Each row comes from the steps of one walk. Every step used is in the known rows, and no mark comes twice. Write the walk behind each row, first mark first.
Known rows
s-v-f-l-k-u: [-34 -16  14 -13 -26  -8   1  32  37  23  -2  15  79 -34 -29 -13 -18   9
   8 -42 -13  27 -14  -4 -45  14 -24 -43  -6 -29   4  18 -25   5 -16 -10]
f-l: [ -9 -11   3  -7  15   4  26  13  18  19  -4   7  37  11 -28 -29   6  10
  -6 -31  20  -1   4   5 -20  23 -26 -12   4  -9   2  13  -2  11 -44 -28]
s-u-k: [-36 -24   7  -9   4   3   2  55   8  28   0 -22  48  -3 -19  -7   9 -13
  10 -36  19  23  15  12 -11  24 -52 -20  -2 -11 -12  24 -29  -6 -29 -31]
f-k-v: [-17 -21  19   1 -10 -11   9  37  11   7   5 -13  52   0 -26 -30 -11  15
 -12 -48   1  25  25  18 -11  26 -20 -14 -15 -27  -5  19   8  25 -31 -14]
s-l: [-12 -10  15 -16  -6   6  20  35   6   9  -3   4  51   7 -30 -18  -7  -6
  -2 -24  13  12   3  24 -32  25 -25  -1 -19 -12  -2  17  -2   2 -33 -19]
t-f: [-24 -11  -7 -15  21  11  12  20  12  11   7  16  34  16 -16 -18  -6   7
   1 -18  21   2  17   7 -23  33 -17   7   2 -22  -7   9  -3  22 -50 -15]
l-k-v-f: [-23 -22  15 -25 -31   2   6  36  15  -3  16  -7  61  -9 -17  -8 -16   7
   4 -35 -24  17   2  17 -43  13 -23 -26 -11 -40  -7  12 -15  14 -31 -14]
v-u-f-k: [-36 -13  18 -13   0   0   0  54  33  32 -11  -6  45 -12 -30 -13 -21   1
   8 -61  14  13  12   4  -8  25 -47 -25  -7  -3 -17  21 -12  -2 -20 -30]
k-u-f: [-24  -7   5  -8   5   6  -6  44  29  25 -23  12  42  -6 -23 -14 -15  -4
  17 -49   1   5   2  28 -30  21 -43 -19   1 -11  -7  19 -12  11 -29 -29]
k-v-u-f-l: [-10 -34  21 -15  -3 -11   4  45  22  31 -21  -4  53 -21 -33 -25  -9  15
  16 -49  12   9   7   8 -34  12 -43 -27 -17 -10  14  28  -8  -6 -46 -25]
v-f: [-25  -1  -6 -19   2  13   4  20  17   0  10  -6  44  12 -24 -10  -4   7
   0 -21  -5  -8   9  16 -25  13 -30  -9   6 -18 -21  -2 -15  12 -33 -22]
k-u-f-l: [-19 -13   7 -11   9  -3   3  34  36  40 -31  17  50 -15 -34 -26 -13   4
  17 -48  13   2   1  17 -28  17 -43 -26   6   0   5  27 -12   7 -42 -24]
f-v-u: [-14 -20  17  -2  19   0  -3  41  14  20   3 -19  34   0 -28  -3  -7 -14
  -2 -26   6  13   3  11 -15  23 -52 -22 -14 -25  -3  15   6   3 -20 -30]
l-v: [-12 -15  11   1  -2  -1   0  35   7   8   8   6  42  10 -18 -21  -4   9
   9 -15  -1   9  10  26 -11  16 -23  -1 -11 -15  -3  19  -8  10 -24 -19]
k-v: [ -3 -25  10  -5  -5  -5   8  32   4   1   3  -7  42   8 -19 -27  -2   9
  -6 -33  -4  14  15  30 -26  22 -20  -3 -20 -33   2  17   1  18 -38 -24]
f-k: [-24  -7   9  -2   2   0  14  30  22  11   3  -6  38  13 -26 -23  -9   5
 -10 -42  10  15  15  10  -2  31 -22 -12   3 -13 -17  12   2  19 -25 -23]
v-u: [-12 -16   9  -9  16   2   2  35  13  13   0  -7  37   9 -28  -9  -2  -7
   1 -36   9  10   6  11 -12  16 -36 -12 -13 -17 -17   6  -4   0 -26 -41]
l-u-f: [-31   3  -3 -16 -11   9   5  47  30  23  -9   0  41  -1 -15 -11 -16  -7
  25 -30   5  -4  -1  22 -43  15 -50 -12  -1 -17 -11  24 -23   0 -41 -19]
s-k-v-f-l-u: [-26 -28  14 -20 -31 -15   7  29  21  15  11  -5  91 -26 -30 -16  -3   7
   7 -14 -15   6   7  30 -43   2 -38 -41 -11 -24  -8  31 -26   2 -42 -11]
t-f-l-k-u: [-23 -18   9 -10   8  -5  17  29  25  43  -8  33  61 -17 -22 -10 -18   1
   9 -42  12  24   2  -7 -35  28 -19 -25   6 -22   2  27  -1  19 -44  -9]
v-f-l-u: [-24   2  -8 -17  -4   0  17  19  30  21   9  -6  61  -5 -27 -14  -9   5
  17 -13  -3  -5  -2   6 -39  -1 -40 -24  11 -16 -13  15 -17   0 -50  -9]
v-f-k: [-34  -1   2 -13  -5   5   7  26  27   6  13 -14  52   3 -27 -17 -16  18
  -4 -33  -2   4  17  11 -10  21 -25 -18  10  -8 -26   2 -10  18 -31 -17]
k-v-f-l-u: [-17 -18   4 -11 -20 -12  10  28  23  17  12 -17  72 -14 -27 -17 -11  16
  13 -20 -12   5   3  17 -44  -4 -33 -28   0 -30   0  23 -11   1 -56  -5]
u-k-v-f: [-21 -29   2 -25 -13  -9  -5  43   9   3   8 -28  59  -9 -13  -8   0   9
  10 -31  -9  15  20  26 -32   4 -38 -27  -4 -23  -9  17 -22   7 -38 -11]
t-j: [-14   3  -5 -11   8   0  14  14  13   8  -3  11  28  29 -13 -26  -7  -9
 -11 -20  16 -10   2  22 -13  22 -17  10  -8 -24  -4  10   9  25 -46 -41]
l-k-v: [-13 -26  24 -11 -23  -3  11  42   8   7   9   2  47  -1 -11 -19  -7   0
  -1 -42  -6  27   2  18 -34  24 -20 -19 -21 -40  -1  22   0  18 -24 -21]
l-k: [-24 -10   9 -18  -6   8  21  33  17  10  10  10  38   8 -14 -14  -7  -6
   0 -38   1  18  -1  11 -32  26 -24 -18  -6 -28 -13  14  -9  15 -18 -27]
s-f-v-u: [-14 -12  23 -11   1   5  -8  42   8  11  -6 -24  45 -10 -26   4 -15  -8
   4 -27  -6  14  -1   5 -25  25 -53 -27 -15 -16  -6  14   9   7 -24 -16]
s-k-v-u-f-l: [-24 -42  34 -23 -12 -17   4  45  17  29 -19   6  72 -33 -36 -21  -1   5
   6 -45   9   9  12  24 -29  20 -45 -41 -27  -9  10  41 -25  -8 -35 -32]
k-v-u: [ -2 -33  20  -5   2  -8  -1  44   6  10   0 -11  51  -3 -28 -16  -5   1
   2 -41  -1  23  13  23 -21  12 -33 -14 -29 -31  -3  11  -1   2 -28 -33]
l-v-f-k-u: [-32 -10  14   4 -12 -11 -15  47  25  19   6  -7  75 -20 -24 -10 -34  11
  15 -32 -24  25  14  22  -1   6 -33 -28   3 -11 -19  16  -8  12 -14  -4]
l-k-u-f: [-33 -11  14 -16 -11   7   4  56  32  32 -19  20  50 -16 -20  -7 -26 -14
  22 -57  -1  21  -5  22 -42  24 -40 -33  -3 -19  -9  23 -16  10 -18 -24]

Which walk is each row?
[-32   0   3  -2  -2   1  -2  35  35  18  -1  -6  66  -8 -32  -7 -24   6
   2 -47 -17  16  17  16 -11  13 -33 -32  11 -12 -29   5   1  19 -20 -16]
v-f-k-u
[-25  -6  10   7   5  -5   5  40  27  26  -9   0  53  -1 -29 -15 -17  -2
  -4 -54  -4  27  16  20  -2  25 -28 -22   2 -13 -17  16   7  24 -18 -24]
f-k-u
[-26 -21  -2 -19 -29 -13  -8  55  16  15   9 -35  74 -21 -11   1  -9  -1
  23 -25 -21  22  13  31 -45  -6 -47 -32   2 -32 -15  29 -28   1 -36  -3]
l-u-k-v-f
[-14 -32  22 -17  -6  -6  -5  54  14  19 -14  -9  47 -13 -24 -14 -13   5
  15 -49   0  11  10  21 -30  18 -43 -19 -25 -19   0  21 -13  -3 -35 -28]
k-v-u-f
[-30 -12  11 -25  -6   6  23  34  33  31  -9  17  44 -12 -24 -23 -16   4
   8 -42  21   3  -7  -2 -40  26 -34 -32   5  -7   5  27 -22   5 -39 -18]
u-f-l-k
[-28 -15  15  -8   2  -4   4  34  18  14 -10  16  63  -6 -29 -11   2 -16
  -5 -35  -4  16   8  45 -16  28 -35 -25 -15 -19 -17  18 -13  17  -9 -40]
s-k-u
[-31 -11  10  -5 -13  -7  -5  35  21   7  16 -11  60  -6 -19 -19 -22  20
   6 -19 -14  10  17  17  -3  10 -27 -21   2  -5 -18  13 -12  13 -20  -4]
l-v-f-k
[-15 -19   6 -17 -10   3   1  27   8  -9  12 -12  57   4 -19 -16  -6  17
   0 -26 -13   5  16  25 -31  11 -22 -13  -7 -34  -8   5 -12  18 -39 -15]
k-v-f
[-38  -5   8 -12  -4   6  11  43  31  21  -9   1  37  -1 -22 -22 -20   9
   1 -52  17   3  14  11 -11  31 -33 -19   6   0 -10  18 -12  14 -30 -21]
u-f-k
[ -5 -23   9   2   6  -7  11  23  11  23  -1   8  46   2 -22 -33   2  16
   9 -15   9   8   5  14 -15  12 -26 -11  -5  -5   9  26  -3   4 -35 -17]
f-l-v
[ -6 -28  22  -1   4  -6  -7  45   9  15   2  -4  50  -1 -24  -9  -9   0
  15 -22  -2  16   5  20  -8  10 -37 -10 -22 -11  -9  15  -6  -6 -15 -30]
l-v-u
[-16 -14  -5 -11   0 -11  20  44  29  42  -5 -10  51  -9 -22 -17   4  -8
  17 -30  13  17   3  13 -30   5 -51 -28  13 -12  -6  40 -22 -10 -44 -14]
f-l-u-k
[-12 -32  11 -12 -11 -14   3  49   3  12  -1 -19  47  -1 -12 -18   4   3
   3 -40   4  24  22  30 -28  17 -34 -18 -10 -29  -1  31 -16   9 -33 -19]
u-k-v
[-27 -10   5 -24  -9   6  23  21  30  17   9   8  58  -6 -24 -16 -12  10
   4 -28   1   1  -6  -5 -40  12 -26 -32   9 -13 -10  11 -19   7 -39 -14]
v-f-l-k
[-31  -9  -3 -10 -14   7   1  16  19  -8   9  -2  55  -1 -23 -17  -1  20
  -1 -22  -5   1   0   7 -34  20 -26  -7 -12 -27  -6   1 -26   7 -25 -17]
s-v-f
[-27 -10  -6 -15  -4  -5   8  50  21  27   3 -14  48   0 -11  -4   0 -15
  18 -27   2  20  11  26 -31   8 -53 -24   4 -20 -18  32 -22  -3 -29 -20]
l-u-k
[-32  -7  -2 -10  11   5  13  28  23  20   7   9  44   5 -20 -17 -17  15
  -6 -33  21  11  26   0  -5  39 -16  -2   7 -17 -14  12   3  27 -43  -5]
t-f-k
[-16 -10  -7 -19   7   6  15   8  23  11   4  -3  49   5 -31 -24  -3  19
   0 -23   6  -9   3   3 -27  10 -29 -20  13  -8  -7   6 -14   9 -49 -16]
v-f-l
[-24 -16  10 -20   5   8  -1  49  23  21 -15   1  37  -4 -25 -11 -13  -4
  16 -44  10   0   3  11 -22  17 -50 -15 -11  -9 -11  15 -16  -7 -29 -36]
v-u-f
[-44 -21  20 -19 -11   6  16  48  26  42 -10   9  53 -24 -25 -14 -19  -4
  16 -48  24  12 -12 -14 -34  31 -47 -37   1  -5   4  29 -34  -4 -39 -26]
s-u-f-l-k
[-26  -8   8 -14  -9  -2  10  29  36  28   1  12  69 -20 -29  -7 -18   3
  12 -39 -12  18  -7   3 -40   5 -32 -40  12 -17 -12  15 -14   8 -26 -13]
v-f-l-k-u
[-13 -26   6  -5  12  -8   9  16  11  26   6  22  52  -5 -18 -29  -7  25
  11  -6  21   2  16   2 -15  22 -17   1   3 -10  14  27  -7  15 -54   1]
t-f-l-v
[-22 -11   7 -25 -19  -7  12  67  18  28  -4 -15  64 -10 -22   2  -8 -25
  23 -23  10  30   1  30 -43   9 -51 -18  -8 -11 -10  39 -25 -17 -33  -9]
s-l-u-k
[-28 -25  43 -17 -25 -12  -4  76  21  32 -16  -1  72 -30 -34 -11 -40   0
  22 -40  11  30  10  17 -11  17 -50 -27 -24  13   2  36 -16 -17 -22  -9]
s-l-v-u-f-k
[-35  -5   5 -10  -7   3   0  52  27  28   0 -13  34 -11 -15  -7 -21 -16
  21 -20   6  -1 -10  25 -44  23 -65 -24   2 -26   5  33 -15   2 -36  -9]
l-u-f-v
[-26 -21  20 -26  -6   0  14  48  35  43 -16  12  49 -23 -26 -11 -18  -5
  16 -50  19  13  -8  -8 -37  18 -50 -38  -7  -4   0  29 -20 -11 -31 -30]
v-u-f-l-k
[-22 -24  21 -12  -3  -3 -16  58  19  25 -11   1  48 -12 -22 -12 -20   3
  28 -29   2   5   5  21 -20  11 -51 -17 -19  -5  -3  26 -23 -10 -20 -28]
l-v-u-f
[-30 -24  28  -3 -12  -8 -10  64  25  32 -10  -6  54 -22 -23 -16 -26  10
  21 -43   6  17  14  12   1  16 -51 -26 -15   1  -8  29 -17  -5 -14 -18]
l-v-u-f-k
[ -7 -29  27  -9 -15 -13  24  32  14  20   6   8  51  -9 -23 -30  -6  10
  -1 -43   3  26   1   6 -39  20 -19 -30 -13 -31  10  29   0  11 -40 -15]
f-l-k-v
[-19 -16   5  -9  -7   3  -7  28  13   0  15  -6  53   2 -20 -17 -13  16
  15  -5 -12  -1   6  22 -20   5 -30 -10  -1 -15 -11   8 -20   7 -26 -16]
l-v-f
[-24 -31  25 -22 -23  -6  17  40  25  28 -12  11  54 -20 -20 -27 -16  13
   8 -50  11  13  -5   5 -50  24 -30 -34  -7 -21  16  34 -16   7 -45 -12]
u-f-l-k-v
[-36 -32  10 -17 -20  -9 -10  59   3  19   8 -37  71 -20 -22  -2  -1  -2
  12 -35  -6  26  20  18 -25  11 -48 -31  -2 -23  -9  19 -35  -3 -38 -20]
s-u-k-v-f
[ -5 -41  34 -12  -9 -17  17  44  14  30   0  -5  64 -20 -29 -19  -8  -2
   1 -51   3  34   2   1 -33  14 -29 -35 -24 -32   6  27  -1  -1 -28 -24]
f-l-k-v-u
[-10 -26   6 -15  -5  -7  10  14  13   6   5 -10  60  -7 -30 -28  -3  25
   1 -26  -3  -1   9   8 -36   5 -24 -21  -2 -22   5  13  -9   9 -57 -13]
k-v-f-l
[  1 -30  23   2   9 -14   1  35  15  31  -5   1  56  -5 -30 -23  -3   9
  17 -23  11  17   5   8  -8   5 -36 -18 -12  -4   6  24  -5  -8 -28 -30]
f-l-v-u
[-32 -16  35 -23 -25  -4   3  74  22  37 -20   7  59 -32 -28   5 -41 -31
  17 -43   7  31 -22  26 -57  29 -59 -40 -14 -17  13  38  -8   0 -18  -6]
s-l-k-u-f-v
[-20 -31  13 -10  14 -12  -5  58  13  31  -1 -34  38 -10 -19   3   0 -24
   8 -33  14  30   3  13 -20  19 -67 -30  -7 -20  -7  32  -8  -8 -14 -23]
f-v-u-k
[-13 -34  31 -10 -15  -5   4  53   8  15   8  -4  57  -8 -21  -6 -14  -9
   3 -48  -9  36   1  15 -30  15 -29 -26 -32 -40  -7  20  -2   2 -18 -31]
l-k-v-u
[-24 -25  10 -10  26  -4  -5  39  15  24   6  -4  36  -2 -23   0 -15  -8
   4 -19  17  12  10   2 -21  33 -45  -9  -9 -31   2  17   5  11 -33 -15]
t-f-v-u
[-21 -12   3 -17   9   4  18  23  27  27 -18  11  34  -4 -28 -33  -3  12
  10 -39  24 -11   0   6 -29  26 -38 -17   7   1   7  23 -18   5 -49 -24]
u-f-l
[-18  -4  -3  -7   5  -3  23  24  25  29   3   1  49   3 -23 -26  -4   1
  11 -21   8   8  -1  12 -30  13 -36 -17   6 -18  -4  24  -7   2 -45 -18]
f-l-u
